Each row comes from the steps of one walk. Every step used is in the known rows, and no mark comes twice. Write the walk behind each row, first mark first.
Known rows:
visug/koli/boliver/luvugu: [ 15  13   0  34  -4 -30  -9  93 -16 -31  11   6 -56  -9 -51 -18  -7  -8
  53  15  69  19  46  26  -5  26  -7 -11  32  49  -3]
lebik/gevone/visug: [-73  13 -15  28  -6  -8   5 -54  28 -55 -28 -10  24   9 -14   4  13 -47
 -14  -8 -22 -20 -40  31  18  -4   6 -15  -5 -44  27]
lebik/gevone/visug/papag/moto/pirune: [ -62   20  -16  -15   -1   30    7  -60    4  -18  -49  -36    1   43
   46   23   67  -34  -53    8  -43 -101    5  -14   -1  -54   17  -13
   26    7   43]
koli/boliver/luvugu: [ 13  17 -11  64   9 -41  -3  20  -7 -37 -16  15 -37  -7 -55 -11  11 -23
  61   4  54  23  30  36  -4  28 -13  -7  16  -1   7]
moto/papag/visug/gevone: [ -4  -6 -10  -9   2  35  -3   0 -13  67  11 -11  13  -8  49  13 -17   2
 -45  21 -40 -20  -5 -11   3  14  16   3 -58 -39  -1]
poduv/visug/papag: [-20 -11 -18 -19 -18  13 -11   7   8 -14 -13  12  46   0  21  -3  28 -18
 -29  15 -37   4  40 -31  21 -24 -16   6  -3 -11 -12]
fibika/pirune/moto/papag/visug/gevone: [-27  -7  31 -45  43  19  -7 -17  -8  60 -11 -11  46  12  76   5  -9  53
 -56   5 -55  33 -43  41  29  18  12  -4  -5 -29 -13]
lebik/gevone/visug/koli/boliver: [-54   9   4  45   3 -27   6  46   9 -37 -20 -12   0   3 -26  -2 -11 -47
  26   6  25 -11 -21  24 -20  27   9 -31  53  22  28]
koli/boliver/luvugu/motol: [ 36  21 -25  57   9 -38   7  17   3 -47 -15  11 -44  -1 -85   3 -41 -23
  59 -23 -40  27  45  54   3  35   2 -19   4  -1  -7]
boliver/koli/visug/papag: [  9   0   1  -4  10  -2 -25   2   9   4  39  -7 -17  -7 -23 -28  24   0
   3  -3   0   3 -34 -12  -3 -46   7  17  18  27  -8]
fibika/pirune/moto/papag/visug/koli/boliver: [ 21 -11  40   0  46 -17   6  24 -17  79 -20  -1  43  23  61   6 -23  49
   5   9 -16  50 -38  -6 -10  45  -7 -12  73  12  -1]
gevone/visug/papag/moto/pirune/fibika: [-45 -13  20 -41 -13  39  11 -91   4  18 -33   5   7  36  82  -2  57  50
 -43  22 -23 -78   0 -81  -5 -53   5  16 -15   7  41]
tigivuk/visug/koli/boliver/luvugu/motol: [  1   8  -2  14  12  -3  12 111  12 -39  17   6  -9  24 -86  12 -51   1
  40 -10 -30  16  46  38 -26  35  -3 -14  46  35 -15]
fibika/pirune/moto/papag/visug/gevone/lebik: [-34   0  38 -34  40  42  -9 -20  12  50 -19 -34  35  24  71   6 -29  56
 -15   6 -56  10  -2  22  21  -9  12 -12 -15 -29  14]
boliver/koli/visug/gevone: [-25   6  -3  -5  18  -8 -24  20 -11 -19  46 -13 -22 -26 -29 -28 -12 -17
 -14  -5  35   6 -37  44  -1   5  16   4 -26  59 -13]
boliver/koli/visug/papag/moto: [ 29  14  -6  11   6   7 -16 -25 -19  11  21 -19 -27  11 -10  -4  29   2
  -7  -9  -9 -51 -31 -16 -24 -58 -18  27  26  66   4]
tigivuk/visug/koli: [-34 -29   9 -33 -20  17  16  44  11 -15  23   8  33  20   2   0   8   7
 -10  16  21  12  12 -44  14   7 -15  12  -5  -1 -21]
motol/luvugu/boliver/koli/visug/tigivuk: [ 59  24   1  -1  -9  -6 -14  98   3 -13  49  20 -23 -47 -50  -4 -33  -5
  27 -14  92  11   6  23 -51  33  -2   0   4  -5 -21]
tigivuk/visug/koli/boliver/luvugu: [-18   4  11  23  11  -6   6 111   0 -23  11  11  -2  22 -54  -4   2   5
  45  18  64  17  31  16 -28  31 -14  -5  54  37  -5]
pirune/moto/papag: [-28 -40   0  -5  -4 -16  17 -86   8  62 -41   8   6   4  33 -13  -5  13
  28  10 -50  49 -19   2  34   5   4  -6 -11 -37  -5]
luvugu/boliver/koli/visug/papag/moto/pirune/fibika: [ 37  -3  24 -31  13  13   9 -59 -15  32   8  30 -25 -12  20   7  33  29
   2 -16  54 -50  -1 -30 -37 -39  19   3  25  78  10]
luvugu/boliver/koli/visug: [ 29  11  -8  30  10 -35  -3  -8  10 -17  26  19 -10 -50 -55   2 -15 -26
  21 -41  72  30 -36  28 -17  20   5  -6 -11  41 -14]
lebik/gevone: [-25  -4 -21  14 -12 -17  10 -57  -2 -53 -20  14   4   0 -19   4  24 -58
  21  -1  -9   1   5  29  45   1   5 -14   2 -47  -5]
fibika/pirune/moto/papag/visug: [  4  -6  21 -17  37   3   1 -74   2  56 -28   2  64  28  72  13   4  52
 -32  -2 -65  47 -61  -1  25   8 -12   6  17 -52  -6]
gevone/visug/tigivuk: [-24   4   0 -42 -26   2 -10  30  21 -31  -4 -19  12  -2   6 -16  -5  13
 -28   8   8  -9 -28 -41  12  20  -7   7 -34 -28   9]
papag/visug/koli: [ 44 -15  -3 -12 -33   9   6  41 -25  -9  30  -4  19  -7  29  13  -7  -7
 -35  13  24  10  10 -44  -2   3 -14  23 -16 -21  -6]
boliver/luvugu/motol: [ 24  24 -31  11 -11  -9  -7  -5  12 -62   5   4 -42   1 -68   8 -35  -8
   9 -24 -67  16  38  47  35  -1   8   0 -35 -17 -15]
luvugu/boliver/koli/visug/gevone: [  2  12   7   2  15 -17 -13  47   4 -13  43   7 -24 -69 -53  -6 -33 -22
   1 -31  85  17 -15  71 -16  22  28 -13 -29  62 -20]
pirune/moto: [-16 -46   4 -10 -22 -31  18 -72  -4 -17 -39  13  14  -6  14 -20  10   0
  22   0   7  72  -3  21  39   0 -17   8  -2 -44 -11]
koli/visug: [ -2 -20 -11  13   1 -33   7 -32   7 -21 -22   7  42 -22  -8 -23  17 -26
   0 -14   7  25 -43 -23  -1   3 -11  17 -13 -25  -8]
boliver/koli/visug/tigivuk: [ 26  10  -2 -39   0 -13 -19  33  -5 -19  43  -9 -13 -14 -39 -26  -9  -2
   7   0  37   8 -47 -20  -9  11  -1  19  11  41 -19]

Write each row's walk:
[-42  -2   3  -8 -15  12 -16  -1  37  -8  -4 -18  10   2  19 -13  32  15
 -30   4 -29 -19 -15 -32  17 -40   1   6 -26 -41  19] -> gevone/visug/papag
[ 12 -35  -3   3  -6   5  21 -79 -10  72 -37  -1  50  11  49  10 -11  12
  -9   9 -56  43 -38  -5  -4   1 -12  11   0 -69   5] -> pirune/moto/papag/visug
[  8 -13  -6 -11 -15  18  -1  20 -27 -12  17  -7  23 -20  29   9  -2 -15
 -47  11  16   0   9  11   5   9  -3  17 -55 -48  -8] -> papag/visug/gevone
[ 48  -2  -8 -44 -18  31  -1  18 -13  62   9  -6  26   7  33  11 -17  15
 -26  24 -40 -16 -14 -70  -2  24   0  15 -25 -55  -4] -> moto/papag/visug/tigivuk
[ 27  -5 -20  21  -5  15   7 -50  -5  62  -5  -2  34   9  37  18  -3  -3
 -23  12 -53  -7 -22 -54   3   8  -3  10 -40 -61   6] -> moto/papag/visug
[ 31  17  -7  23 -16 -22  -1 -19   5 -16  44  26 -53 -39 -47  13 -15 -20
  29 -22  75  25  17  23  24  22   9 -14 -37  29 -17] -> luvugu/boliver/koli
[ -8  37  -5  42   7 -23 -12 100  24 -51   9 -19 -43  -1 -77   3 -68   0
  15 -19 -38  -1  15  47 -30  28  12 -23  16  53  17] -> gevone/visug/koli/boliver/luvugu/motol
[  4   6 -13  27  12 -25 -12 -32  -2 -20  31  -3  -5  -7 -34 -21   5 -22
   8 -11  22  18 -56   0  -6  -3  -3  15  -7  35  -9] -> boliver/koli/visug
[ -19  -36   12  -41  -16   -4   23 -105   -1  -10  -16   41    4    9
   56  -21   40   16    2   27   22   10   20  -66   39    7   21    3
  -42  -28    1] -> moto/pirune/fibika
[ -1  -3 -26  -9 -18  -1  27 -88 -24  -6 -41  -3 -16  25  51  11  48 -21
 -26  11  16 -44  36 -61  18  -1  -6   6 -37  19  10] -> papag/moto/pirune
[ 54  20  -2  18   4  -4  -4   1  -7  19  14   1 -28 -31 -33  16   9  -5
   8 -41  42 -37 -11  13 -36 -39 -10   8  23  72  -4] -> luvugu/boliver/koli/visug/papag/moto
[-25 -28  13 -13  -1  44   4 -29   2  67 -23 -36  21   4  50   2 -41  20
  13  19 -49   7  24  18  -6 -17  12  -7 -34 -46  23] -> pirune/moto/papag/visug/gevone/lebik
[ 37  16 -13  29  -1 -29   1  94  -4 -43  16   3 -65  -5 -80   0 -63  -9
  46 -10 -24  20  62  44  -5  31   8 -20  23  48 -12] -> visug/koli/boliver/luvugu/motol
[-66   9  -3   0 -15   2  -4  25  21 -52   5 -20   4   5 -10   6  -4 -32
 -21   4  -6 -24 -26  20  11  -6  12 -16  12   5  19] -> lebik/gevone/visug/koli
[-77 -18  11 -22  -6  49   6  19  28 -21   4 -17  24  17  -2  -6  -5   2
  21  16  11 -16  54  -8  16  -9   0  -4 -55 -33   7] -> tigivuk/visug/gevone/lebik
[ 22 -12  -8  -7 -28  14   7 -36 -16   9 -20  -3 -21  11  27   3  43   5
  -6   2 -15 -47  37 -42  24 -49 -25  20  -9  -4  -1] -> visug/papag/moto
[ 27  -4  31 -82  26  15  -1  -6  -5  58 -17  -4  57  27  67   9 -11  68
 -35   6 -48  33 -51 -19  24  26  -5   9  35 -48 -16] -> fibika/pirune/moto/papag/visug/tigivuk
[ 15  28 -29  33   4 -20  -9 111  -2 -59  -4   7  -5   1 -74  13 -68 -33
  14  -7 -49  23  69  50 -21  43  -6 -25  39  85  -8] -> poduv/visug/koli/boliver/luvugu/motol
[-63   7  -4   1  -1  13 -12 -18  30 -33 -16 -20  14  12  -2   0  36 -28
 -16   1 -49 -38 -17  21  21 -46  15 -11  20 -51  28] -> lebik/gevone/visug/papag
[ 61  26  -5  51  -7  13  -7  37 -10  17  24   7 -36 -24 -25  20   8  -1
  14 -27  50 -47  21  27 -71 -43 -25   9  25  22  -1] -> motol/luvugu/boliver/koli/visug/papag/moto
[ 53 -21   3  33 -14 -16  10  61 -34   6  11   0  18 -10  12   9 -13 -22
  13  13  53  19  20 -37 -34  37 -20   8  24  -3   3] -> papag/visug/koli/boliver
[ 46  15   6  33   4   3 -23  65  17   7  46  19 -26 -42 -34  -5   4  -6
  24 -16  56   2  20  30 -49 -27   2   2  15 -20 -12] -> motol/luvugu/boliver/koli/visug/papag
[-38  -9  26 -26  36 -16   0 -81  22  50 -37  10  18  25  50 -11   8  53
  -1  -3 -56  54 -46   3  60  17  -1 -13   7 -20 -19] -> fibika/pirune/moto/papag
[  4 -27  18 -59 -19  31  21 -95 -21  23 -27  26 -15  30  79  -7  68  43
 -11  27  -7 -62  45 -84  22 -50   3  19  -8   4  10] -> visug/papag/moto/pirune/fibika
[ 47  29  -5  17   9  21  -1  24 -12  24  13   0 -41  -9   9  18  32 -12
 -13 -11  62 -62  43  -6 -70 -36   7  -1  17  39   6] -> motol/luvugu/boliver/koli/visug/papag/moto/pirune
